What can hang from each mark
q906: q89 q475 q696 q844
q844: q906
q89: q906
q475: q906 q953
q416: q953
q953: q416
q696: q906 q953

Every row comes from one small tree of marks. Brackets hold a mark, then the marks that hang from it, in the order of their numbers. Every link used is in the known rows. Which tree was each row made from?
Known rows
(q89 (q906 q475 q696 q844)):   2.3   9.8  21.9   0.9   1.6  -3.3   8.2  12.5   0.4  10.4   0.7 -29.2  -0.7  -7.8  -8.7  13.9  -3.6   2.2  -4.2 -10.4  -2.4   0.1 -20.4
(q696 (q906 q475)):   0.7  -4.0  13.0  -0.8  -2.1  -1.4  -0.1  -2.5   1.8   1.5   0.6 -28.2  -0.6  -9.4  -2.2   7.8   0.2   0.0  -0.5   4.4  -1.3   2.4   5.4
(q89 (q906 (q475 q953) q696 q844)):   2.5  -6.3  13.3   1.0  -5.3  -2.8   7.4  15.9   0.7   6.7   0.5 -35.2   4.0  -7.2  -7.7  14.1  -3.4  -1.3 -20.4  -9.1  -1.1  -4.0 -16.2
(q696 q906):  0.1 -4.2  7.6 -0.9  0.3 -1.4 -2.9  2.6  2.3 -2.0  0.9 -7.4  2.4 -8.3 -1.1 -0.4 -1.8 -0.1  2.0  4.7 -4.1  2.5 13.9
(q89 (q906 q696)):   2.8   1.1   8.0  -2.2   4.5  -2.9   1.9   6.4  -0.4   6.6   1.1 -10.8   0.8  -4.4  -6.6   2.0  -2.5   2.6   3.6  -4.5  -6.2   0.2   7.1
(q89 (q906 q475 (q696 q953) q844)):   3.7  -0.4  37.1   2.4   6.0  -3.0  10.4  10.1   2.7   7.9   0.3 -32.7   5.6  -9.5  -9.2  21.1  -2.9  -1.5   6.4  -7.6  -2.9   2.2 -15.8
(q906 q475 q696 q844):   2.2  13.1  26.0   0.0  -2.6  -1.7   8.5   8.1   1.2   8.3  -0.2 -29.8  -2.1  -6.9  -3.3   7.2  -2.4  -0.4  -6.4 -11.5   0.7   4.2 -23.0
(q475 (q906 q89 q844) (q953 q416)):  -1.7  -6.5 -10.9  -4.4  -3.8   0.7   6.2  13.7   5.3 -10.8  -0.6  -9.8   9.5  -7.5  -2.6  23.5  -3.8  -5.5 -59.7  -2.9  -0.5  -5.3 -36.0
(q696 (q906 q475) q953):   2.2 -12.8  29.2   0.8   1.9  -1.4   3.2  -4.6   4.1  -1.6   0.3 -32.3   5.8 -11.3  -2.7  15.1   1.0  -3.6  10.1   6.9  -2.4   4.6  10.9
(q844 q906): -2.4  3.5  0.7  3.0 -4.5 -1.0 -0.7  0.4  3.7  2.0  1.6  1.8 -2.3  7.7  0.8  9.3 -4.1 -0.3  0.7  3.2 -2.5 -1.4  9.9
(q416 q953):   0.9   0.0 -10.7   0.6  13.1  -0.1   0.3   2.0  -0.3   0.4  -0.7  -1.9  10.5  -0.4   1.0   5.7  -2.5   0.8  19.5   1.7   0.2  -0.3  -0.5
(q953 q416):  -0.3   2.7   1.2  -8.6   2.5   1.3  -0.9   5.0   1.5   2.2  -0.1   0.8   0.4  -1.4  -1.5   0.0   4.3  -2.3 -23.1  -0.8  -1.6   3.3  -7.6
(q844 (q906 q89 (q696 q953))):   1.8   1.7  28.3   0.2   1.2  -1.9   6.9  -9.3   7.6  -0.6   1.1 -18.3   1.9  -0.9  -1.3  23.2 -11.1  -4.8   4.5  -0.3  -5.4   6.2  10.6
(q844 (q906 q89 q475 (q696 q953))):   2.0   1.9  33.3   0.5  -1.6  -1.9   9.7 -14.6   6.7   3.4   0.9 -38.5  -1.2  -1.1  -2.5  31.3  -9.2  -4.7   0.8  -0.5  -3.0   6.5   2.0
(q696 q953):   1.2 -10.1  15.2   1.2   3.9   0.1   3.1  -2.6   2.7  -2.2  -0.4  -3.8   6.2  -2.4  -0.4   5.9   0.8  -3.5  11.0   2.4  -0.2   2.3   5.0
(q475 q906):  -0.9  -4.8 -12.7   1.5   0.6  -0.7   3.1   3.9   2.0  -4.8   0.0  -3.0   4.3  -1.5  -1.1   7.5   0.1   0.4  -9.5   3.3  -2.8  -5.6  -6.9
(q844 (q906 q89 (q475 q953))):  -1.5  -8.6  -4.1   1.9 -13.0  -0.3   3.7 -10.9   3.8  -2.3   0.9 -30.6  -2.3   4.7   0.3  28.8  -7.3  -4.8 -26.0   3.7   1.9  -4.7  -3.7
(q906 q475):   0.7   0.8   4.2   0.0  -3.3   0.0   2.8  -5.0  -0.9   4.0  -0.2 -21.1  -3.3  -0.3  -1.3   8.4   2.3   0.2  -3.8  -0.4   2.8   0.0  -9.1
(q906 q89 (q475 q953) q696 q844):   2.7  -0.1  17.3  -0.9  -8.4  -0.9  10.2   2.2   1.9   0.7  -0.7 -40.0   1.2  -8.9  -2.8  19.2  -7.8  -4.9 -29.7 -10.6   2.1   1.1 -28.2
(q696 (q906 q844) q953):   0.7  -6.8  33.0   3.5   4.8  -1.7   3.1  11.6   6.3  -4.3   0.1  -9.8  11.2 -13.3  -2.4   9.6  -4.0  -4.2   9.5   1.2  -2.9   4.6   0.9
(q89 q906):  0.2 -3.2 -5.5  1.2  4.1 -1.6 -0.7  3.8 -0.6  2.1  1.2  0.1  1.7 -1.0 -5.3  6.9 -1.1  3.0  0.5  0.5 -3.0 -4.3  2.7
(q844 (q906 q475 q696)):   0.7   7.4  17.6  -0.4  -6.7  -2.4   5.1  -3.0   3.7  10.4   1.4 -31.6  -6.7   3.5  -1.8  12.6  -3.5  -0.3  -2.1  -1.8  -3.5   2.7   5.3
(q475 (q953 q416)):  -0.4 -13.1  -6.6  -9.0  -4.2   1.6  -2.0   9.0   1.8  -1.9  -0.2  -5.7   4.5  -1.0  -0.3   0.1   4.6  -5.8 -38.4   0.4  -0.1  -0.9  -2.4

Write each row's tree
  1.2 -11.4  -4.2  -0.5  -8.3   0.7   4.4 -11.2   0.3  -4.4  -0.6 -30.4  -0.2  -2.7  -0.6  20.0  -3.5  -4.8 -25.5   0.8   4.0  -3.3 -14.3
(q906 q89 (q475 q953))
 -1.7   7.6   3.7   2.2  -6.2  -0.6   4.5 -14.6   3.6   1.5   1.2 -23.8  -7.2   4.4  -0.6  29.1  -7.6  -0.4 -12.0   2.4   1.4  -0.5  -7.5
(q844 (q906 q89 q475))
  2.5 -11.3  16.7  -0.4   4.9  -1.9   8.5   3.6   5.3  -2.6  -0.3 -16.8   9.3  -7.1  -3.0  10.4  -0.7  -4.0   2.4   0.0  -7.1   1.7   1.5
(q475 (q906 (q696 q953)))
 -0.2 -10.0   0.0   3.9  -5.0  -1.4   4.3  14.0   0.2   2.3   0.5 -24.4   4.7  -3.6  -6.3  18.9  -1.5  -1.2 -21.1  -3.8   2.0  -8.4 -20.9
(q89 (q906 (q475 q953) q844))
  0.3  -6.4   2.9  -7.3  -4.5  -0.7   6.1  25.7   5.5  -1.9  -0.3 -17.1  10.2  -8.8  -3.7   6.8   0.5  -5.2 -51.3  -7.6  -5.1  -1.9 -23.8
(q475 (q906 q696 q844) (q953 q416))
  2.8  15.9  27.0  -1.1  -1.8  -1.3  10.8  -1.2   1.5   4.0  -0.6 -33.1  -3.3  -9.1  -4.0  18.8  -8.7  -0.7 -15.3 -12.2   2.0   5.2 -32.0
(q906 q89 q475 q696 q844)
  2.0 -11.0  23.8   0.0   5.9  -0.9   2.1  -8.5   5.2  -9.1   0.3 -15.2   8.1 -12.9  -1.5  17.8  -7.8  -4.5   5.0   6.1  -3.5   5.6  10.2
(q696 (q906 q89) q953)
  4.1   6.8  42.5   0.4   2.9  -1.3  13.3  -3.0   4.0   1.5  -0.8 -36.7   3.0 -11.4  -4.3  25.4  -8.4  -4.7  -4.1  -9.4   1.2   7.7 -27.5
(q906 q89 q475 (q696 q953) q844)
  0.2  11.6  13.2   2.6  -1.8   0.2   8.3  -3.4   0.8  -0.1  -0.6 -22.9  -2.4  -5.8  -2.3  23.8  -7.0  -0.3 -16.6  -6.8   5.2   0.5 -36.3
(q906 q89 q475 q844)
  0.7 -17.7   5.3  -9.3  -7.0   0.3  -2.0   6.5   3.7   0.0   0.5 -34.8   3.9 -10.1  -2.6   7.7   5.6  -6.0 -39.1   5.1  -2.3   1.4   3.1
(q696 (q906 (q475 (q953 q416))))
 -0.1   4.0  22.0   2.5  -2.4  -1.8   3.7   8.6   3.0   2.1   0.6 -26.3   0.9 -11.5  -3.1  11.6  -2.5   0.0  -5.2  -1.4   0.1   2.2 -13.0
(q696 (q906 q475 q844))
 -0.8 -18.1 -18.3  -7.4  -4.2   1.1   0.9  12.6   4.2  -6.5  -0.3  -7.7   8.3  -2.6  -1.6   7.9   6.1  -5.0 -47.1   3.8  -3.0  -6.0  -9.6
(q475 q906 (q953 q416))
  2.9 -12.2   8.7  -3.4  -9.4  -0.9   4.4   0.8   0.4   4.7  -0.3 -38.2   0.3  -3.7  -1.6   3.4   1.6  -4.2 -16.3  -3.7  -0.2   0.5  -0.9
(q906 (q475 q953) q696)
  2.4  -0.1  25.4   2.0   5.5  -2.0  13.6   5.3   6.7  -6.7  -0.7 -18.9  10.2 -12.1  -4.1  26.1 -10.3  -3.9  -9.0  -6.8  -4.3   2.3 -25.0
(q475 (q906 q89 (q696 q953) q844))
  0.9  -5.0   1.3   0.7  -5.4  -1.6  10.2  10.8   4.8  -7.6  -0.6 -22.1   8.5  -9.5  -2.6  19.1 -10.3  -3.9 -34.8  -7.8  -2.7  -4.3 -25.8
(q475 (q906 q89 q696 q844) q953)
 -0.3  -1.3   6.4  -6.3  -6.2   1.6   6.0   5.4   2.7  -1.3  -0.8 -28.6   1.7  -7.0  -2.9  24.1  -2.3  -6.5 -54.0  -5.9   5.0  -0.5 -38.5
(q906 q89 (q475 (q953 q416)) q844)
  2.3  -9.0  28.6   0.4   3.3  -1.1   5.4 -13.7   4.8  -5.1   0.1 -35.9   4.2 -13.6  -2.9  26.3  -5.5  -4.4   0.8   6.3  -1.5   5.5   1.9
(q696 (q906 q89 q475) q953)
  3.1  -2.7  30.8 -10.3   6.8  -0.2   4.2   5.0   4.7   3.7  -0.3 -14.2   5.8  -7.1  -3.2   1.8   3.3  -5.9 -12.2  -3.7  -5.4  10.3   2.1
(q906 (q696 (q953 q416)))
  0.6   6.6  10.1   1.2   0.2  -2.3   8.6  16.9   3.8   0.0   0.0 -11.5   5.2  -7.6  -3.4   6.6  -4.5   0.8 -13.5  -8.4  -5.0  -1.3 -20.7
(q475 (q906 q696 q844))
  4.1  -5.3  33.4  -1.7   1.9  -1.2   8.4  -4.7   2.7   5.5  -0.3 -34.6   2.3  -6.1  -3.3  10.0   1.7  -4.2   9.6  -3.1  -1.3   6.9   0.5
(q906 q475 (q696 q953))
  0.5  -7.7  -2.6  -9.6  -6.3   2.1   3.1  -6.1   1.5  -2.4  -0.6 -29.7   0.6  -4.0  -1.9  20.7   1.1  -6.1 -48.5   0.2   3.0   0.0 -19.9
(q906 q89 (q475 (q953 q416)))
  3.5  -7.0   8.8  -4.2  -7.7  -0.5   6.8  -8.8   1.0   0.3  -0.5 -41.9  -1.1  -6.4  -2.1  15.1  -4.1  -4.3 -25.6  -4.9   1.0   1.6  -9.7
(q906 q89 (q475 q953) q696)
  0.1  -7.1   4.9   2.8  -9.4   0.2   5.1   9.4   1.0   0.2  -0.4 -25.0   3.8  -3.1  -1.2  12.1  -0.1  -4.1 -22.9  -4.6   5.1  -4.5 -23.2
(q906 (q475 q953) q844)
  3.9   5.3  37.8   0.8   5.4  -1.3  10.9   1.4   4.7  -2.0  -0.6 -16.4   6.6 -10.7  -2.9  17.5 -10.8  -4.5   0.0  -9.4  -1.8   7.5 -18.7
(q906 q89 (q696 q953) q844)
  0.8  11.8  16.4  -0.8  -6.1  -2.0   7.3 -12.0   4.1   5.6   1.2 -34.6  -8.2   1.3  -2.2  24.2  -9.3  -1.2  -9.3  -3.2  -2.9   3.9  -3.8
(q844 (q906 q89 q475 q696))
  0.8   7.6  20.9   1.7  -1.6  -1.4   5.8  -0.9   3.5  -2.9   0.3 -30.4   0.2 -14.0  -3.4  23.5  -9.1  -0.2 -14.3  -2.1   0.7   2.8 -21.8
(q696 (q906 q89 q475 q844))
  1.3 -15.6   3.5  -1.5  -8.0  -0.6   1.7  -8.1   2.7  -6.4   0.2 -38.8   2.6 -11.0  -1.3  20.3  -4.8  -4.3 -24.3   5.3  -0.3  -0.8   1.2
(q696 (q906 q89 (q475 q953)))
 -0.1   5.3   9.4   4.3   1.2  -2.0   5.1  10.6  -0.2   5.8   0.5 -18.3   0.5  -4.2  -7.5  19.1  -1.7   3.2  -6.6  -4.9   1.0  -4.6 -24.7
(q89 (q906 q475 q844))
  0.9  -0.2  33.7  -5.6   7.6  -0.2   3.8   7.5   8.0  -6.1   0.0 -12.7  10.1 -16.9  -4.0  21.8  -6.9  -5.9 -22.2   0.1  -3.6   8.6 -15.0
(q696 (q906 q89 q844) (q953 q416))
  0.7  -9.4  13.1   1.8  -8.2  -1.0   4.4   2.8   3.9  -6.0   0.0 -37.2   5.4 -13.9  -2.1  23.3  -8.5  -4.6 -28.9  -0.9   1.5  -1.4 -17.5
(q696 (q906 q89 (q475 q953) q844))
 -1.2  -9.4 -12.2   3.7  -5.8  -0.4   7.1   8.6   4.0 -12.6  -0.7 -10.3   9.5  -6.3  -1.3  23.2  -8.6  -3.5 -36.9  -2.1   0.8  -9.0 -29.3
(q475 (q906 q89 q844) q953)
  1.6  -9.8  -7.1 -11.0  -3.4  -0.1   6.3   4.9   4.9  -6.3  -0.5 -22.9   6.1  -8.5  -3.2  15.8  -1.8  -5.9 -55.0  -2.3  -5.8  -0.7 -14.6
(q475 (q906 q89 q696) (q953 q416))
